Each row was made from one small tree. Brackets hold a mark, then the marks that hang from it, in the order of their numbers. Every link used is in the known rows. Write each row's tree.
Known rows
[K852 [K786 [K938 [K671 K783]]] K844]: 0.61  -0.27  -0.31  1.58  -0.89  2.04  -0.17  -3.11  2.75  -2.15  -1.32  0.94  -4.69  2.17  -4.45  -0.66  -0.48  -0.14  1.88  1.03  4.51  -4.18  -0.46  1.95  2.48  2.54  -5.00  -0.71
[K852 [K786 K424 K938] K844]: -0.74  3.03  -1.37  1.80  0.58  1.63  -0.65  -4.20  2.15  -3.30  -0.76  0.99  -4.49  1.31  -4.85  -0.89  -0.84  -2.36  0.74  0.59  5.78  -3.59  1.60  3.17  1.80  3.18  -3.17  -2.20
[K157 [K536 K844]]: 1.16  1.62  0.90  -0.56  1.24  -0.37  1.15  -3.05  -2.51  0.27  -0.50  0.67  -0.94  -1.76  0.24  -1.27  1.65  0.06  0.43  2.35  -3.29  1.25  1.95  -2.93  -0.57  3.90  0.83  0.44
[K157 [K536 [K671 K783 K898]]]: 1.81  -0.20  -0.16  -0.48  3.12  0.19  -0.23  -1.06  2.74  -0.05  -1.68  0.81  -0.17  -2.19  -0.91  -0.34  1.18  1.74  0.01  1.37  -0.28  0.62  -1.09  -2.27  -0.53  2.66  -1.71  -1.56
[K536 K157]: 1.79  1.04  0.87  -0.52  0.39  -0.13  1.14  0.80  0.13  -0.80  -0.78  1.38  -0.20  0.06  0.43  -0.58  2.12  -0.46  -0.36  2.75  -1.19  0.79  -0.02  -1.49  1.18  0.29  -0.79  0.92
[K786 K424 K898 K938]: -3.41  2.93  -1.73  0.31  -0.12  0.72  0.82  0.17  2.12  -1.16  0.02  -0.04  -4.14  3.25  -2.17  -0.98  -0.79  -3.01  -2.91  2.62  2.93  -3.24  2.31  3.55  1.91  1.48  -1.75  -3.14
[K577 K844]: 0.10  1.08  -0.65  -0.08  -1.67  0.85  -0.50  -0.93  -2.47  0.57  1.46  -1.00  -2.54  -0.20  0.02  1.05  -0.55  1.31  0.77  -0.23  -0.46  0.12  0.48  0.25  -0.92  2.07  -0.34  2.38
[K852 [K786 K424 K898 K938] K844]: -1.23  3.33  -1.01  1.96  -0.08  1.13  -0.34  -2.82  1.90  -2.42  -0.60  0.43  -4.71  1.74  -4.83  -0.62  -1.13  -2.82  0.49  0.97  5.87  -4.64  1.35  4.09  2.53  3.26  -4.26  -2.73
[K671 K707 [K783 [K786 K938]] K898]: -0.81  -2.15  -0.64  0.40  -1.62  -0.60  -0.07  1.76  3.11  0.10  0.22  -1.46  -3.06  0.65  -1.34  3.64  -1.25  0.81  0.67  1.39  -2.87  -2.39  -3.39  -0.54  1.11  -0.68  -0.67  -2.36
[K786 K424 K898 [K938 [K671 K707 K783]]]: -3.75  -0.87  -1.81  0.20  -1.45  1.69  0.77  2.79  3.22  -0.58  -1.21  0.00  -7.70  5.60  -1.90  0.12  -1.21  -1.23  -2.56  4.30  1.25  -4.37  0.73  3.14  2.53  1.21  -4.09  -3.38
[K852 [K786 K424 K898 [K938 [K671 K783]]] K844]: -1.06  1.20  -0.87  2.17  -0.73  1.65  -0.43  -1.63  3.03  -2.25  -1.36  0.34  -7.01  3.15  -4.69  -0.62  -0.73  -1.98  0.26  1.67  5.99  -5.41  0.77  4.02  3.24  3.19  -6.24  -2.61
[K424 [K786 [K938 [K671 K783]]]]: -1.12  1.18  -0.56  -0.67  -0.44  3.45  -0.07  0.19  3.80  -0.88  0.30  -0.61  -4.44  1.57  -0.33  -0.26  -0.26  -0.20  -2.13  2.73  3.39  -2.01  1.76  1.10  2.34  -1.72  -2.30  -0.37
[K783 K786]: -0.36  1.26  0.27  -0.11  -1.08  -1.02  -0.99  -1.01  -0.61  -0.91  1.17  -2.30  0.32  -0.76  0.53  1.21  0.68  -1.71  -1.69  -0.21  -0.39  -0.47  -0.21  0.58  -0.02  -1.85  0.07  1.43
[K786 K424]: -1.82  1.31  -1.32  0.57  1.36  0.38  -0.95  0.13  0.65  -1.26  -0.37  0.10  -2.63  0.72  -0.27  -0.40  -0.20  -1.72  -1.60  0.38  1.74  -0.37  2.05  1.66  -0.13  0.94  -0.11  -2.07
[K536 K157 [K671 K707 [K783 K786] K898] K844]: 0.55  0.02  -0.62  -0.74  0.59  -0.55  0.75  -0.67  3.38  0.94  -0.09  -1.49  -2.07  -2.93  1.92  3.56  1.60  1.22  2.91  4.13  -4.80  -1.38  0.85  -3.94  0.12  1.50  -1.61  -2.10
[K707 [K671 [K783 [K786 K938]] K898]]: 0.11  -4.01  1.90  -0.45  0.10  -1.29  -0.45  1.90  5.62  -0.30  0.29  -0.59  -0.49  -0.21  -3.49  1.14  -1.05  1.21  0.07  0.08  1.37  -2.79  -1.86  -0.25  1.06  -0.89  -1.25  -2.02
[K783 [K786 K424 [K938 [K671 K707 K898]]]]: -2.31  1.32  -1.48  -0.78  -1.55  0.17  -0.78  -0.16  1.33  -1.72  1.29  -1.50  -3.76  1.80  -2.03  1.51  -0.85  -2.61  -2.64  2.64  0.59  -2.26  -0.52  2.43  0.88  -2.56  -1.49  -0.60
[K671 [K783 K786] K898]: 1.09  -1.16  0.37  1.58  -0.16  -1.70  -0.85  0.64  2.70  0.08  0.17  -2.00  -1.22  -0.82  -0.23  1.81  0.53  0.08  -0.02  -0.65  0.27  -1.54  -1.87  -0.16  1.23  -0.45  -1.55  -1.19
[K852 [K786 K898 [K938 [K671 K707]]] K844]: -0.34  0.58  -0.15  0.78  -2.21  1.40  0.22  -1.00  1.52  -1.07  -0.51  0.36  -4.78  2.50  -4.91  0.49  -1.57  -0.88  2.13  1.99  3.43  -4.85  -1.36  3.13  2.84  1.51  -5.31  -1.41
[K577 [K786 K898 K938] K844]: -2.81  2.68  -1.69  0.55  -3.37  0.52  0.76  -3.56  -4.18  0.13  2.13  -3.11  -4.95  0.76  0.69  1.26  -0.48  -0.88  0.97  1.88  0.77  -2.94  1.21  3.38  -0.31  3.55  -3.93  1.67
[K852 [K786 K424 K898 K938]]: -3.17  2.97  -0.85  0.92  1.30  -0.48  0.53  -1.95  2.12  -1.47  -0.88  0.00  -4.69  2.28  -3.38  -0.98  -0.01  -2.98  -0.96  1.82  4.51  -4.01  2.52  4.18  1.20  2.41  -3.77  -1.87
[K577 K786 K844]: -1.72  1.55  -1.33  0.80  -2.31  0.26  -0.38  -3.58  -5.15  0.11  1.90  -3.04  -3.87  -0.98  2.01  1.70  -0.03  0.08  1.97  0.32  0.01  -0.90  0.95  2.06  -1.74  3.27  -2.84  2.52
[K157 K536]: 1.47  0.93  0.80  -0.73  1.64  0.03  0.46  -1.24  -1.17  -0.52  -1.19  1.51  -0.24  -0.99  -0.87  -1.41  1.29  0.28  -0.99  1.56  -1.49  1.55  -0.24  -1.80  -0.44  2.41  0.06  0.40
[K577 [K786 K424 [K938 [K671 K707 K898]]] K844]: -3.72  1.59  -3.11  -0.01  -2.66  1.54  -0.25  -2.67  -3.45  -0.83  1.87  -2.17  -7.93  1.57  -0.50  2.08  -1.58  -0.76  1.08  3.15  1.05  -2.58  0.53  3.79  -0.89  2.40  -4.26  0.34
[K938 [K671 K707 K783 K898] K786]: 0.74  -4.04  -1.47  -1.20  -1.55  1.40  -1.75  3.83  2.33  2.18  0.73  -3.05  -6.73  2.87  -0.50  2.27  -0.39  1.70  1.03  4.54  -0.67  -1.78  -1.56  1.21  2.62  -2.50  -3.85  -2.96

Which tree is each row?
-0.63  -3.25  -2.45  -0.79  -0.58  1.69  -2.40  3.95  2.75  1.22  0.59  -3.01  -8.55  3.44  -0.63  1.99  -0.43  0.51  -0.04  4.81  0.74  -1.90  -0.19  2.31  2.60  -1.80  -4.02  -4.31 => [K938 [K671 K707 K783 K898] [K786 K424]]
-0.57  -4.23  -0.45  -0.14  -1.96  0.02  -0.92  4.07  1.91  0.64  -0.41  -1.03  -5.45  2.18  -0.80  2.90  -1.09  1.05  0.23  2.51  -1.51  -2.14  -3.35  0.59  1.11  -2.22  -3.36  -1.42 => [K938 [K671 K707 [K783 [K786 K424]] K898]]
-2.30  -0.24  -2.09  0.23  -3.51  1.41  0.33  -2.79  -2.91  -0.04  1.45  -2.41  -6.74  1.35  0.06  2.24  -0.93  0.88  2.16  2.70  -0.33  -2.74  -0.66  2.32  -0.55  2.67  -4.60  1.46 => [K577 [K786 [K938 [K671 K707 K783 K898]]] K844]
-0.21  -2.79  -0.22  0.68  -1.47  -1.31  -0.75  2.63  2.27  0.60  0.12  -1.75  -2.52  -0.16  -0.39  4.21  -1.11  1.06  1.09  0.58  -3.46  -1.65  -3.58  -0.91  0.68  -0.75  -0.67  -2.23 => [K671 K707 [K783 K786] K898]
0.21  -0.63  -0.36  -0.71  2.03  0.68  0.67  -2.33  1.12  0.57  -1.71  0.32  -1.95  -2.09  1.04  0.46  1.21  2.07  1.11  2.68  -4.33  0.31  1.53  -4.00  -1.38  4.86  -0.30  -1.34 => [K157 [K536 [K671 K707 K783] K844]]
0.64  -5.02  2.12  -0.21  0.81  -1.33  -0.38  2.95  5.32  0.55  -0.41  0.23  -0.18  -0.52  -3.04  0.91  -1.27  2.28  1.25  -0.31  1.33  -2.02  -2.03  -0.81  0.74  -0.19  -1.25  -2.49 => [K707 [K671 K783 K898]]
0.73  -0.30  -0.34  -0.87  2.19  0.05  0.56  -1.88  1.27  1.01  -1.05  0.10  -1.60  -2.74  0.12  1.10  0.73  2.02  1.86  2.65  -3.89  0.23  0.45  -3.83  -1.06  3.87  -0.65  -2.05 => [K157 [K536 [K671 K707 K783 K898] K844]]
-1.29  -3.82  1.56  -0.12  0.09  -0.60  -0.52  1.93  5.35  -0.85  -0.67  -0.80  -2.03  1.18  -2.34  0.34  -0.53  0.43  -1.70  0.47  1.51  -3.21  0.31  0.39  0.98  0.95  -1.57  -1.84 => [K707 [K671 [K783 [K786 K424 K898 K938]]]]
1.55  0.47  -0.30  -0.07  1.98  -0.35  1.17  -1.62  4.12  1.05  -0.54  -0.67  -1.35  -2.99  1.92  1.35  2.40  1.30  3.03  3.51  -2.06  -1.14  2.13  -3.84  0.61  2.55  -2.19  -2.13 => [K536 K157 [K671 K783 K898] K844]
0.23  -2.99  -0.09  0.50  -1.11  -0.17  -1.10  2.45  2.34  0.22  -0.31  -1.25  -4.46  1.69  -0.88  1.29  -0.05  0.33  -0.57  1.64  1.10  -2.05  -2.19  1.07  1.63  -1.99  -4.00  -0.78 => [K938 [K671 [K783 [K786 K424]] K898]]
-0.11  2.19  -0.70  2.19  0.85  0.87  -1.56  -2.78  0.94  -2.47  -0.87  0.45  -3.76  -0.07  -3.51  -0.13  -0.72  -1.97  1.42  -0.46  5.02  -2.55  1.03  2.77  1.21  2.85  -3.09  -2.04 => [K852 [K786 K424] K844]
-2.64  1.01  -1.47  -0.75  -1.56  0.71  -0.75  -0.43  1.08  -2.01  0.78  -1.46  -3.88  2.19  -1.26  1.13  -0.52  -2.66  -2.99  2.64  0.33  -2.12  0.25  2.25  0.69  -1.98  -1.34  -0.19 => [K783 [K786 K424 [K938 [K671 K707]]]]
-2.66  -1.24  -2.33  -0.13  -0.30  1.78  0.21  1.30  3.97  -1.33  -0.92  0.98  -6.82  4.10  -2.94  0.39  -1.48  -0.54  -1.26  3.86  1.25  -2.90  -0.17  1.98  1.66  0.11  -2.65  -3.37 => [K786 K424 [K938 [K671 K707 K783 K898]]]
-0.04  -3.59  -0.41  0.67  -0.63  -0.60  -0.06  3.45  2.55  1.26  -0.67  -0.14  -2.75  0.30  -0.80  3.36  -1.58  2.28  2.25  0.66  -3.07  -1.28  -3.43  -1.32  0.67  0.46  -0.74  -3.27 => [K671 K707 K783 K898]
-0.90  -2.57  -1.00  -0.69  -1.72  1.52  1.23  1.19  3.32  -0.07  -0.54  0.82  -4.22  3.39  -2.60  0.82  -1.26  1.22  0.28  3.33  -0.49  -2.64  -2.28  0.47  1.76  -0.86  -2.49  -1.47 => [K786 [K938 [K671 K707 K783 K898]]]
1.15  1.76  -0.18  -1.28  2.56  -0.38  0.58  -2.94  0.31  0.83  -0.10  0.25  0.19  -3.51  -0.49  0.05  0.92  0.79  1.48  2.31  -2.00  0.80  1.02  -2.91  -1.10  2.62  -0.43  -1.29 => [K157 [K536 [K671 K898] K844]]
-2.84  -1.96  -1.11  1.01  -1.57  0.48  -0.35  1.69  2.70  -0.81  -1.07  -1.73  -5.26  2.70  0.51  2.41  -0.45  -0.35  -1.89  1.78  -2.65  -3.06  -0.12  0.38  0.97  2.06  -1.00  -2.21 => [K671 K707 [K783 [K786 K424 K898 K938]]]
-0.16  -0.22  -0.72  -0.58  2.14  0.57  -0.67  -0.10  2.19  -0.43  -1.81  -0.11  -2.28  -1.10  0.12  0.69  1.00  0.75  -1.63  2.11  -1.79  -0.11  -0.04  -1.70  -0.86  3.28  -1.66  -1.68 => [K157 [K536 [K671 K707 [K783 [K786 K424 K898]]]]]
-4.44  1.78  -2.77  0.28  -3.48  1.34  0.07  -1.70  -3.92  -0.29  1.64  -2.88  -8.52  2.51  0.13  1.95  -1.32  -1.25  0.23  3.57  0.96  -3.56  1.22  4.64  -0.32  3.13  -5.15  0.35 => [K577 [K786 K424 K898 [K938 [K671 K707]]] K844]
-2.10  0.88  -0.30  -0.86  -1.56  2.95  0.20  2.54  3.44  0.07  0.47  -1.22  -5.48  2.25  -0.40  0.85  -0.89  -0.44  -2.04  3.30  2.35  -3.18  1.12  1.77  2.88  -1.86  -3.00  -1.28 => [K424 [K786 K898 [K938 [K671 K707 K783]]]]
-2.48  0.74  -2.10  -0.36  -3.68  1.28  0.41  -2.90  -3.82  0.05  2.03  -2.35  -6.03  1.12  -0.32  2.27  -1.37  0.42  2.22  2.93  -0.36  -2.38  -0.80  2.82  -0.82  1.74  -4.08  1.69 => [K577 [K786 [K938 [K671 K707 K898]]] K844]
0.53  1.23  -0.88  -1.93  0.88  -0.40  1.30  -0.36  2.02  1.52  0.59  -0.22  -0.66  -3.23  0.81  3.22  0.44  1.07  4.14  4.69  -4.52  -0.43  0.62  -3.54  -0.27  0.22  -0.78  -2.27 => [K536 K157 [K671 K707 K898] K844]
-4.03  2.32  -2.54  0.57  -3.06  1.30  -0.01  -2.40  -3.61  -0.43  1.70  -2.94  -8.09  2.25  0.37  1.08  -0.73  -1.71  -0.17  3.12  2.21  -3.51  1.89  4.81  -0.07  3.24  -5.50  0.61 => [K577 [K786 K424 K898 [K938 K671]] K844]
-1.33  0.84  -0.60  -1.09  -0.69  3.10  -0.02  1.34  3.82  -0.41  0.74  -0.49  -4.76  1.32  -0.96  1.08  -1.08  0.14  -1.16  2.98  2.31  -2.15  0.30  1.05  2.29  -2.56  -2.16  -1.24 => [K424 [K786 [K938 [K671 K707 K783 K898]]]]
0.77  1.64  0.62  1.88  -0.79  -0.07  -0.66  -1.45  0.23  -0.82  -0.27  -0.28  -2.45  0.00  -3.36  0.23  -0.65  -1.24  2.16  -0.52  3.96  -3.40  -0.56  2.54  2.07  2.35  -4.04  -1.15 => [K852 [K786 K898] K844]
0.00  -4.58  -1.56  -1.01  -1.79  2.39  -1.80  3.20  1.98  1.51  -0.02  -3.08  -7.31  3.78  0.84  1.42  0.26  1.73  0.06  4.51  -1.14  -1.54  0.01  0.83  2.17  -1.04  -3.60  -1.88 => [K938 [K671 K707 K783] K786]
0.43  -4.36  2.29  -0.21  0.21  -1.84  -0.85  2.47  4.91  0.25  0.25  -0.83  -0.12  -0.84  -2.79  1.50  -0.97  1.38  0.37  -0.46  1.14  -2.25  -2.03  -0.47  0.75  -1.02  -1.24  -1.96 => [K707 [K671 [K783 K786] K898]]
0.72  1.56  -0.19  -1.25  2.40  0.30  0.57  -3.52  -0.08  0.39  -0.61  0.26  -0.20  -2.94  0.52  -0.60  1.46  0.90  0.81  2.31  -2.35  0.88  2.04  -3.14  -1.39  3.63  -0.30  -0.53 => [K157 [K536 K671 K844]]
